Each row comes from the steps of one walk. Every step used is in the known rows, and no mark comes twice. Write the walk behind each row, first mark first.
(in the rows, 128 means zero)
Known rows:
a -> q -> p -> x: [130 134 122 130 107  88 138 182 129 110  87 123 113 105 109 105]
p -> x -> s -> q: [135 117 158 150 110 159 165 181 165  94 174  85 129 146  82 112]
s -> q -> d -> x -> p: [123 164 140 114  89 116 135 172 217  43 151  82 136 120 136 118]
s -> x -> p: [134 109 110 110 118 154 110 141 168  69 148 125 141 151 120 126]
a -> q -> d -> x -> p: [122 138 112 137  99  71 139 153 171  46 122 110 136 124 140 122]
a -> q -> d: [141 155 105 144 113 106 121 129 148  79 111 116 131  90 131 136]
d -> x -> a -> q: [ 89 107 105 139 121  59 138 151 135  77 129 134 103 142 127 123]
q -> s -> x -> p: [127 116  71  96 125 188  93 141 167  51 152 127 148 132 102 143]
d -> q -> s -> x: [105  97  89  63 145 178  77 138 158  81 157 117 159 116  81 170]
d -> x -> a -> q -> s: [ 81 115  66 124 127  92 118 151 135  58 130 137 112 124 109 140]
a -> q: [127 123 118 145 121 103 123 135 116 105 115 135 117 120 118 130]
d -> x: [107 114 140 115 123 101 138 142 130 132 138 116 135 137 116 125]
p -> x -> s: [133 101 138 155 128 139 174 157 129 120 159 108 140 156  97 116]
p -> x -> s -> q -> d: [148 150 142 149 102 162 163 177 196  68 170  68 146 117  94 120]
x -> a -> q: [111 121  92 152 123  87 126 139 132  72 119 147  96 134 140 125]
a -> q -> s -> x -> p: [124 111  64 112 119 163  88 146 157  27 138 133 136 125  92 145]
p -> x: [128 127 138 141 128 110 138 161 118 133 124 120 138 155 122 124]

Write each row's walk:
[103  95  84  68 138 172  82 148 177  46 159 122 154 143 104 160]
d -> q -> s -> x -> p
[118 114 155  94  92 151 168 176 199  90 166  75 117  87  72  94]
d -> x -> s -> q -> p
[124 153  88 166 116  70 135 169 154  55 111 123 121 129 145 127]
p -> x -> a -> q -> d
[104 146  99 122 118  86 138 141 178  74 140 109 133 121 149 127]
q -> d -> x -> a
[116 156 125 115 101 116 137 204 189  75 120 106  94 114 125  95]
s -> q -> p -> x -> a
[123 164 144 109  98 125 127 163 198  79 149  74 140  95 114 129]
s -> q -> d -> x
[124 117  78  92 133 195  86 130 149  87 149 121 151 107  79 154]
q -> s -> x
[131 139 132 113 114 111 142 177 139 133 102 115 126 111 120 105]
q -> p -> x
[137 106 124 144 105 116 173 177 141  97 123 111 118 108  84  98]
a -> q -> p -> x -> s
[ 87  96  64  70 148 162  80 144 173  50 162 129 139 131 101 165]
d -> q -> s -> x -> a
[147 151 133 136 103 180 153 144 205  64 175  74 137  90 101 122]
x -> s -> q -> d
[108 116  51  98 138 177  89 135 165  54 154 133 132 121 100 150]
q -> s -> x -> a
[110 119 145  85 126  98 133 184 149 127 110 112 132 123 121 121]
d -> q -> p -> x
[142 178 132 122 102 152 118 151 194  75 140  86 132  86 124 129]
s -> q -> d
